Each row was made from one small tree. The marks that hang from a mark follow it in brackets, in alphabetical order. Every link used is in the known rows. Write each row's tree.
Known rows
dala[lova]: [ 0.902 -0.033  0.628  0.004 -0.779 -1.223  0.294  1.007 -1.278  0.773
 -0.769 -0.672 -1.623 -0.775  1.430  1.079  0.410 -0.226  0.903  0.179
 -2.190 -0.007 -0.757  0.238]
niro[dala[lova[panon]] sofi]: [-0.485  1.834  1.477  0.392  2.933 -2.544  1.964  2.105 -0.088  2.086
 -3.072  0.292 -2.525  1.356  3.022 -1.174  1.623 -0.457  4.273 -0.256
 -4.093 -0.061 -0.678  4.090]
gufo[libok[sofi]]: [ 0.049 -1.461  2.082 -0.581  4.182  1.086  0.269 -0.365 -0.354  1.058
  0.107  2.834 -0.097  0.413 -0.879 -0.386 -0.082  0.279  1.393  1.551
 -1.188 -0.277 -1.221 -1.006]
niro[dala[libok[gufo]] sofi]: [-2.755  1.960  2.699 -2.302  5.245 -2.571  2.749  1.536 -2.058  6.994
 -0.792  3.864  1.007  2.438 -0.095 -2.295  3.898 -1.199  3.631  0.739
 -2.138 -0.848  0.619  3.701]
dala[libok[sofi] lova[gufo panon[semap]] niro]: [-3.237 -1.300  3.691  1.547  2.491 -2.690 -5.283  0.117 -5.577 -3.524
  1.684  1.510 -2.825  0.464  2.819  0.824 -0.208 -3.699  6.669 -0.493
 -3.081  2.752 -2.079  3.978]
panon[semap[dala[lova[gufo] niro[sofi[libok]]]]]: [-0.731  2.134  1.555  0.576 -0.474 -4.628 -0.727  2.427 -2.149  0.877
  1.945 -1.549  0.696  2.635  2.691 -2.438  1.391 -2.547  1.985 -1.598
 -4.442  0.913 -1.253  5.293]
semap[dala[libok niro[sofi]] panon[lova[gufo]]]: [-1.103  2.579  0.597  0.606 -0.642 -0.032 -3.346 -2.391 -1.206 -1.488
  4.164  1.169 -0.135  5.225  0.209 -1.855 -2.629 -3.899  5.406 -3.702
 -1.419  1.065 -2.868  6.396]
panon[lova semap[dala[niro]]]: [-1.895  2.054  0.589  0.945 -0.857 -3.899 -2.100  0.709 -1.594 -3.775
  3.285 -2.124  2.643  4.031 -1.043  0.168 -1.848 -2.395  3.308 -4.305
  0.041 -1.007 -2.443  2.228]
dala[lova[gufo]]: [ 1.351 -0.971 -1.133  0.838 -1.980  0.440 -2.198 -1.067 -1.144 -0.399
 -1.114 -1.447 -2.708 -0.904  3.534  1.447 -0.128 -0.389  0.851  0.927
 -1.763  0.559 -1.870  0.094]
lova[gufo[libok[sofi]] panon[semap[dala[niro]]]]: [-3.204 -0.164  2.162  2.193  3.113 -1.119 -4.598 -0.290 -2.313 -4.804
  1.791  1.264  0.288  1.068  1.054 -0.359 -1.572 -1.186  4.971 -1.404
 -1.148  0.318 -3.046  1.598]
gufo[libok[dala[lova]]]: [ 0.683 -1.260  2.111 -0.482  1.352  0.552  0.824 -0.401 -0.501  3.220
 -1.935  0.804 -2.445 -1.403  2.611  0.272  1.404  1.659  3.138  2.312
 -4.084 -0.838 -0.589 -1.283]
sofi[libok[dala gufo[lova[panon]]]]: [-3.269 -0.417  1.418 -0.639  2.352 -0.126  1.223  0.672 -0.023 -0.202
 -4.789  0.371 -1.364  0.693  3.430 -0.416  5.348 -0.280 -0.475  1.325
 -1.079  0.465  1.281  1.398]
sofi[libok[dala[niro] gufo[lova]]]: [-3.299  0.123  3.823 -2.122  0.534 -0.458  1.222  1.599 -0.847  3.002
 -0.479  2.891  0.557  2.118  1.721 -2.056  5.004 -2.510 -0.090  0.829
 -2.053  0.913  1.121  2.783]
libok[dala gufo[lova] sofi]: [-1.785 -1.484  2.885 -2.259  2.264  1.083  1.508  0.049 -2.469  1.493
 -1.508  3.609  0.857  1.482  1.202  0.786  4.412 -2.976  0.168  2.154
 -1.647 -0.203 -1.087  0.185]
semap[dala[lova[gufo[libok] panon] niro]]: [-1.731  1.415  1.654  2.056 -0.155 -0.013 -3.615 -0.225 -1.367 -2.657
 -0.358  0.790 -3.032 -1.074  3.265  0.551 -0.957  0.046  5.042 -1.777
 -2.291  0.763 -3.462  0.687]
gufo[libok[dala[niro[sofi]]] lova[panon[semap]]]: [-2.782  0.271  3.093 -0.077  3.400 -0.923  0.315  0.213  0.406 -1.290
 -1.861  3.778 -0.538  2.155  2.793 -1.504  0.873 -1.906  3.751 -0.051
 -2.919  0.769 -0.497  3.823]
dala[niro]: [-1.309  0.646  2.546 -0.290 -0.809 -0.466 -1.075  0.657 -0.424  0.365
  2.625  1.928  0.368  0.828 -0.832 -0.999 -0.597 -1.588  1.480 -1.314
 -0.723  0.729 -0.196  1.914]
sofi[libok[dala gufo[lova]]]: [-1.989 -0.683  1.276 -1.984  1.344  0.038  2.286  0.921 -0.380  2.585
 -3.261  1.009  0.265  1.194  2.418 -1.023  5.510 -0.856 -1.597  2.095
 -1.239  0.314  1.334  0.777]
gufo[libok[dala[niro] sofi] lova[panon[semap]]]: [-3.536 -1.924  4.049  0.318  4.330 -0.083 -1.482  0.325 -1.560 -3.543
 -0.611  3.982 -0.528  1.490  1.959 -0.510  0.660 -2.592  4.653  0.559
 -2.511  1.469 -1.282  2.017]
dala[libok[gufo] lova[panon] niro[sofi]]: [-3.715  2.522  6.128 -1.176  3.177 -4.217 -0.099  1.460 -4.042  3.419
  0.096  4.014 -2.218  0.876  0.977  0.341  3.014 -2.547  4.636 -1.299
 -3.960  0.060 -0.616  5.004]
panon[lova semap]: [-0.025 -0.514 -1.885  0.925  0.322 -2.769 -1.501 -0.886 -0.133 -3.208
 -0.213 -3.588  0.768  3.052  0.431  1.421 -1.867 -0.364  0.894 -1.360
  0.543 -1.886 -1.333  0.951]
libok[dala[niro] gufo[lova] sofi]: [-3.081 -0.730  5.378 -2.376  1.477  0.527  0.404  0.753 -2.975  1.941
  1.176  5.469  1.151  2.341  0.462 -0.203  4.023 -4.555  1.641  0.947
 -2.389  0.609 -1.045  2.059]
libok[dala sofi]: [-0.503 -1.588  3.320 -0.758  2.108  1.315  0.465 -0.734 -1.597  1.395
  1.083  1.864  0.315  0.715  0.351 -0.581  2.261 -1.586  2.249  1.675
 -2.495  0.357 -0.077  0.259]

Write each row's tree
[-1.849 -0.025  3.294  0.715  2.427  2.357 -1.888 -3.066  1.212  1.209
 -0.383  3.453 -2.452  0.993  3.408 -1.806  0.531 -0.268  4.520  0.832
 -3.257  0.371 -1.184  3.011]
lova[gufo[libok[dala[niro[sofi]]]] panon]
[-0.597  1.199  2.478  1.152 -0.508 -0.823 -2.271 -0.691 -0.789 -0.606
  0.030  1.107 -3.273  0.979  3.763  0.034 -0.145 -2.494  3.184 -1.056
 -3.543  1.218 -2.233  4.685]
dala[lova[gufo panon] niro[sofi]]
[-3.229  3.181  2.359 -1.596  1.670 -5.310  2.365  4.158 -1.869  1.389
  0.434  1.648  3.968  4.302 -0.006 -2.546  3.810 -3.739 -0.681 -2.093
 -1.909 -0.005 -0.062  5.260]
panon[semap[dala[niro[sofi[libok[gufo[lova]]]]]]]
[-3.717  3.319  4.576  0.841  0.693 -2.697 -1.869  2.229 -4.465 -1.992
  1.477  2.210 -1.913 -0.731  0.693 -0.015  1.001 -2.695  6.929 -3.441
 -2.381  2.613 -1.342  2.354]
semap[dala[libok lova[panon] niro]]
[-1.795 -0.484 -1.783  1.364  0.775 -1.531 -0.993  0.884 -0.413 -6.352
 -3.356 -0.871 -0.617  0.523  2.437  1.222 -0.291 -1.091  0.314 -0.896
  1.208  1.244 -0.556  1.392]
gufo[lova[panon[semap]]]
[-1.841  0.898  4.325 -0.839  0.291 -1.882 -1.177  1.520 -3.797  1.708
  2.296  3.088 -1.909 -0.264  0.288 -0.485  0.664 -2.761  4.775 -1.105
 -2.741  2.409 -0.411  2.419]
dala[libok lova niro]
[-6.297  1.599  5.673 -0.101  4.745 -5.052 -2.518  2.414 -6.380 -1.740
  3.088  2.803  2.190  1.485 -1.691  0.281  2.265 -3.186  5.679 -2.642
 -1.285 -0.086 -1.142  3.222]
lova[panon[semap[dala[libok[gufo sofi] niro]]]]
[-2.976 -1.336  0.783 -0.116  3.556 -2.874 -0.712  1.490 -2.872 -4.127
 -2.802  0.804  0.627  1.662  1.330  2.348  1.956 -2.279 -0.147  0.222
  0.092 -0.724 -1.410  1.619]
libok[gufo[lova[panon[semap]]] sofi]
[-1.505  0.291  2.623 -1.439  1.759 -2.834  0.158  1.016 -4.274  3.485
 -0.907  1.474 -1.563 -1.014  0.820  1.570  2.975 -0.571  2.181  0.734
 -2.057 -0.585 -0.306  0.467]
dala[libok[gufo] lova]
[-1.158  1.821  5.055 -2.089  1.692 -4.700  2.293  2.887 -1.373  6.720
  0.679  1.526 -0.082  2.473  0.646 -1.702  4.086 -1.716 -0.067 -0.070
 -5.091 -1.033  0.409  5.134]
dala[lova niro[sofi[libok[gufo]]]]
[ 1.037 -1.305 -2.616  1.122  0.773  2.327 -3.032 -4.289  1.702 -1.960
 -1.838 -1.093 -2.085  1.893  2.295  1.076 -2.365  1.028  1.374  0.323
  1.021 -1.089 -3.174 -1.195]
panon[lova[gufo[libok]]]
[-3.376  3.454  1.776  0.619  1.803 -4.056  1.054  3.684 -0.688 -3.608
 -0.458  0.733  1.622  3.619  1.288 -2.941  1.775 -3.802  1.449 -3.298
 -1.473  2.478 -0.066  5.808]
gufo[lova[panon[semap[dala[niro[sofi[libok]]]]]]]
[-5.740  0.619  2.634 -0.359  2.473 -3.698 -2.242  1.664 -3.805 -3.016
 -0.846  3.266  0.054  1.284  1.113  0.830  1.669 -3.212  3.046 -1.573
  0.510  1.354 -0.262  3.547]
dala[libok[gufo[lova[panon[semap]]]] niro]
[-0.292  3.100  1.461  0.004 -0.063 -2.367  0.442  0.928  1.495  0.142
  3.602 -1.280  1.371  6.514 -1.145 -3.619 -1.257 -2.299  2.064 -3.908
 -2.638 -0.387 -0.852  6.974]
semap[dala[niro[sofi[libok]]] panon[lova]]
[-1.711 -2.267  2.727  1.863  2.794 -1.740 -4.689 -0.176 -2.522 -3.034
  0.236  0.899 -2.851  0.291  3.167  0.977 -1.593 -0.941  4.807  0.340
 -3.465  0.245 -3.031  2.228]
dala[lova[gufo[libok[sofi]] panon[semap]] niro]
[-1.644 -0.491  3.954 -0.697  1.515  1.311 -0.391 -0.836  0.335  2.922
  1.627  3.551 -0.409  0.131  0.450 -1.777  0.478  0.229  3.743  0.813
 -2.773 -0.078 -0.043  0.341]
gufo[libok[dala[niro]]]
[-1.807 -1.916  2.428 -0.034  4.561  3.072  0.265 -1.008 -0.155 -2.645
 -3.490  3.933 -2.199  0.315  2.531  0.058  1.923 -1.131  3.177  1.900
 -1.531  1.810 -1.366 -0.487]
gufo[libok[dala sofi] lova[panon]]
[-3.950  1.450  2.570 -0.700  3.107 -4.930  0.843  2.913 -0.598 -0.401
 -1.797  1.403  0.886  3.838  1.710 -1.547  3.176 -2.718 -0.763 -1.167
 -1.741  0.176  0.676  6.374]
dala[niro[sofi[libok[gufo[lova[panon[semap]]]]]]]
[-2.210 -1.044  1.967  0.370  1.394 -4.278 -0.912  0.934 -2.998  0.358
 -2.908 -2.624 -1.356 -0.783  3.680  2.559  3.015  1.213  2.504  1.117
 -3.813 -3.159  0.011  1.152]
libok[dala[lova[panon[semap]]] gufo]
[-1.668  1.600  0.664 -2.454  3.927 -2.088  4.556  3.185  0.805  5.234
 -3.752  2.253  1.020  4.035  1.796 -3.370  5.190 -1.750 -0.779  1.195
 -1.813  0.095  0.789  4.407]
niro[dala sofi[libok[gufo[lova]]]]
[-2.919 -0.287  1.213 -0.502  1.124  0.575  0.343 -0.370 -0.751 -1.145
 -4.251  1.430 -1.194  0.040  3.195  1.353  3.831 -0.842  0.637  0.919
 -0.511 -0.395 -0.234  0.382]
libok[dala gufo[lova[panon]]]
[-2.516 -0.761 -0.866  1.893  2.767 -2.785 -3.336  0.802 -3.250 -1.952
 -2.738 -1.457 -3.460 -0.188  5.185 -0.065  0.368 -0.301  6.999  0.453
 -2.118  1.692 -0.811  2.800]
niro[dala[libok lova[gufo panon[semap]]]]
[-1.277  2.161  5.149 -1.419  1.421 -2.568  0.732  1.382 -3.310  3.812
  2.250  4.327 -1.296  1.203  0.207 -1.406  1.381 -3.755  4.659 -1.099
 -4.156  2.219 -0.453  4.586]
dala[libok lova niro[sofi]]
